In the rows, 128 means zero.
Known rows, with every way that one mark hangs from another:
(N (S P (T Z)) W): [103 207  93 135 175  92 144 124  87 160 106  77 135 131 182 115]
(W (S P)): [105 128 140 115 111 131 125  59 157 123 131 139 181 126 113 179]
(P (S (N W))): [138 111 122  92 145 112 121 136 164  94 143 166 114 177  91  98]
(W (S P (T Z))): [105 145 169 139 120 153 140 103 102 157 117  91 157 106 146 196]
(N (W (S P T Z))): [ 98 133 137 135 137 141 154 163  60 149  91 106 178  70 163 127]
(W S): [120 117 148  95 120 137 101  49 192  94 147 136 154 178  83 175]
(S P): [105 150 113 137 116  76 137  74 158 115 132 135 152 145 107 166]
(W (S N P (Z T))): [170  59 148 175  74 198 106 140 133 147  97 128 136  85 119 119]
(W (S N P T Z)): [122  56 171 147 106 175 152 168  61 146 133 124 152  56 152 158]
(T (S (N W) P Z)): [142 145  98 125 141 145 133 183  99 146 123 144 133 122 143 104]
(S N P (Z T)): [171  81 120 198  77 141 118 155 134 140  99 123 106 105 113 107]
(W (S N P Z)): [137  72 151 152 111 187 126 138 112 128 138 133 145  86 130 168]
(Z (T (S N P))): [166 107 121 123  76 138 109 114 166 157 117 162 132 145 104  97]
(N S): [122 164 100  90 152  88 104  48 195  90 163 134 117 194 112 130]
(N W): [118 157  89 120 147  67 116  87 174  94 122 120 138 207  84 124]
(P S): [121 153 145  77 129 104 121  85 200  84 154 172 112 175  89 142]
(P (S N T Z)): [139  82 176 108 124 148 149 195 101 107 154 156  84 106 127 124]
(Z (S P)): [107 157 101 126 126 120 101  61 186 145 149 142 131 118 112 130]

Rows:
[123 170 173  99 137 126 136 131 143 117 139 125  87 155 123 160] : (P (S (T Z)))
[139 128 150 116 155 133 137 182 108 129 128 120  90 157 125 115] : (P (S (N W) (T Z)))
[168  97  91 200 100 127 120 179 116 148  71 111 119 114 118  69] : (S (N W) P (Z T))
[116 168  96 111 177  98 133 150  96 116 123 100 114 140 160  79] : (N (S T Z) W)
[126  78 173  85 118 113 146 146 128 107 163 169 108 139 106 126] : (P (S N T))
[123 180 129 114 162 110 119  91 139 124 149  87  93 177 144 147] : (N (S (T Z)))
[145 126 128 125 118 160 132 160 117 138 149 157 119 113 137 142] : (T (S N P Z))
[118  96 116 171 133 106 166 206  42 147 109 108 137  85 153 108] : (S (N W) P T Z)
[105 161 118 129 145 106 156 139  79 138 134 115 128  78 184 122] : (N (S P T Z))
[102 191  65 112 166  69 129  80 142 127 121 124 158 150 150  96] : (N (S P) W)
[151 138 113 185  84 121 118 126 150 136  82 117 117 111 117 113] : (S P (Z T))
[138 105  88 122 150 132  80 103 187 125 155 136 105 175  84  84] : (Z (S (N W)))
[118 152 125 108 155 110 132 128 115 110 149 113 100 132 153 116] : (N (S T Z))
[137  47 179 127 116 180 128 159  96 117 150 121 126 110 121 153] : (W (S N T Z))
[149 155 130 129 124 160 119 124 142 153 149 130 110 157 128 173] : (T (S N P) Z)
[119 132 143 139 116 165 126 109 128 124 123 126 157  92 135 175] : (W (S P Z))
[ 90 111 162 111 108 119 149  91 105 142 126 128 189  95 134 169] : (W (S P T))
[136  98 148 109 148 134 150 218  84 114 129 145  98 113 134  86] : (P (S (N W) T Z))
[149 181  64 158 135 114 110 131 134 145  70 107 123 116 159  45] : (N (S P (Z T)) W)
